What can hang from each mark
V: F P
P: F N X
F: N V
B: F N P V
N: V

Known rows, with every way that one mark hangs from another
{V F P}: [-11   7 -12  -3   3  -3   3   5 -10   1  31   2  -3 -12  -5   8   2]
{F N {V {P X}}}: [-29   6  25   0 -24   4  -3  -7 -11   3  42  19   9 -13   5  -3  16]
{P {F {N V}}}: [  2  -2  -8   8  -7  -2  -1  55 -23  -4  13  10   4  16  10  12  -4]
{B N V}: [-14   0  25   4 -10  14  -2  29 -11   6 -23   8   5  -4   6  -2   6]
{N V}: [  8  -2 -21   5   8  -7   0  21 -13   3  11  -3  -4   2   9   6  -9]
{V P}: [-12   7 -16   2  -4  -4   1  11  -5  -1  22   1  -8  -1  -5   1   0]
{P {F V} N}: [-23  -5  22 -10  -3   3   7  15 -12  -3  20  -7  -1  13  11  -7   2]
{B P}: [  7   9  -6  13  13   4  -1  -5   0   3 -11  11   6  -2   3  -9  -1]
{N {V P}}: [ -4   5 -38   8   4 -11   1  30 -18   1  32  -1 -12   1   4   8  -9]
{P {F V} N X}: [ -9   0  19 -20 -10   3  11  -2  -8   0  29 -14   7  -2  16  -4  12]
{B F {N V} {P X}}: [ 25  11 -37   4  12  17  -3  39 -19   6  -2  29  19 -25  18  -2  -1]
{P X}: [ 12   5  -2  -9  -6   1   3 -17   1   4   8  -8   9 -16   5   1   9]
{P F X}: [ 14   9  -3 -13 -13   0   8   9  -2  -3   1 -13  10  -5   4   3   7]
{B {F N} P}: [ 5  0 -2 15 10 18 -8  9 -5  0  4 48 16 -7  6 -7  3]
{V {F N} {P X}}: [ -6   7   2  -6 -13   2   1  -3 -13   2  48  11  14 -23   3  14  17]
{F N {V P}}: [-41   1  26  10 -17   3  -5  11 -13   0  33  28   1   3   0  -4   7]
{F {V P}}: [-34   6  10   3 -10  -1  -1   3  -8   2  25  10  -8  -1  -2  -6   0]
{F N V}: [-28  -7  41   8 -14   7  -7   1  -8   1  12  27   8   5   5  -5   7]
{N {V F}}: [ 12  -2 -16  -1  13  -6   1  18 -17   5  22  -2   0  -9   9  13  -7]
{P F}: [ 0  4 -1 -4 -5  0  4 26 -3 -5 -8 -5  1 10 -2  2 -2]
{V {P {F N} X}}: [ -6  13  -3  -3 -25   0   3  26 -12  -5  30   5  11  -3   1   8  13]

Rows
[ 23  15 -23   4  14   8   0  31 -22   9   2  11  21 -27  18   6   2]
{B {N {V F}} {P X}}
[ -3   9 -22 -17  -7  -4  14  13 -12  -5  46 -21   1  -4   9   7  10]
{V {P F N X}}
[ 10  15 -39  -5 -10 -10   8  39 -21  -1  32 -15  -2  -5   6  12  -2]
{N {V {P F X}}}
[ 13  10   6  -6   7  10  13  -9 -10   6   5 -13   9  -8  21  -9  14]
{B {P F N X} V}
[ -8  20  19   1 -11  16   1  35 -11   3 -24  15  22  -7  10 -14   8]
{B N {P {F V} X}}
[ 21  -4 -22 -18  16  -5  10  -5 -20   7  54 -18   6 -21  24  16   6]
{P {N {V F}} X}
[-21  11   8  -8 -16  -1   3 -14  -6   5  32   2   1 -17   1  -6   9]
{F {V {P X}}}
[-38   4   4  -1 -10  18  -5  48 -14   0  17  37   1 -10   0  -8  -1]
{B {F {V P}} N}
[  4   8  18   9  17  10   2 -16  -9  11  -8  11   7 -16   7  -7   5]
{B P {V F}}
[-24   1  25   5  -9   7  -1   6 -19   6  33  17   2 -11   2   8  12]
{B {V {F N} P}}
[ -3  10  12  -8   3   7  10  -7  -7   2  16  -2  12  -4  18 -15  11]
{B {P {F V} N X}}
[-23   4   5 -14  -7  -1   9 -19 -10   4  58  -7  -1 -14  12  -5  13]
{F {V {P N X}}}
[  8  -9 -19  -8  22  -5   7  12 -21   3  46 -10  -2  -6  19  14  -2]
{P {N {V F}}}
[  0   6 -16 -20   5  -3  12 -15 -12   3  64 -15   3 -24  10  11  15]
{V F {P N X}}
[-14   5 -19  -8   0  -5  11  32 -12  -8  39 -15  -9  12   4   5   2]
{V {P F N}}
[ 29   5 -30  -4  29  -2   9 -10 -19   9  42  -7  11 -24  26   5   5]
{B {P {N {V F}} X}}
[ 22  15 -25  10   6   7  -1  34 -17   7  -8  11  17 -16  18  -1   1]
{B {N V} {P X}}
[-15   3  38  -5 -27   8   1  10 -11   0  12  11  18  -1   8  -3  13]
{P {F N V} X}
[  1   5 -23   6 -13  -6  -1  20 -23   2  49   9   5 -11  11  13   7]
{F {N {V {P X}}}}
[ 21   0 -27 -15   2  -7  13  25 -21  -1  35 -25   3  -1  22  11   3]
{P F {N V} X}
[-12   1 -21  15  -4  -7  -4  37 -25  -1  41  17  -4   4   7  12  -2]
{F {N {V P}}}
[-18   2   5   4  -5   2  -2  14 -15  -1  41  20   5  -8  -2  12   8]
{V {F N} P}
[  7  -5 -25  -5  10  -7   9  42 -22  -4  28 -17  -6  14  18  10  -6]
{P F {N V}}
[  1  17 -17 -11 -16  -4   9  19  -7  -3  21 -13   2  -6  -2   3   6]
{V {P F X}}
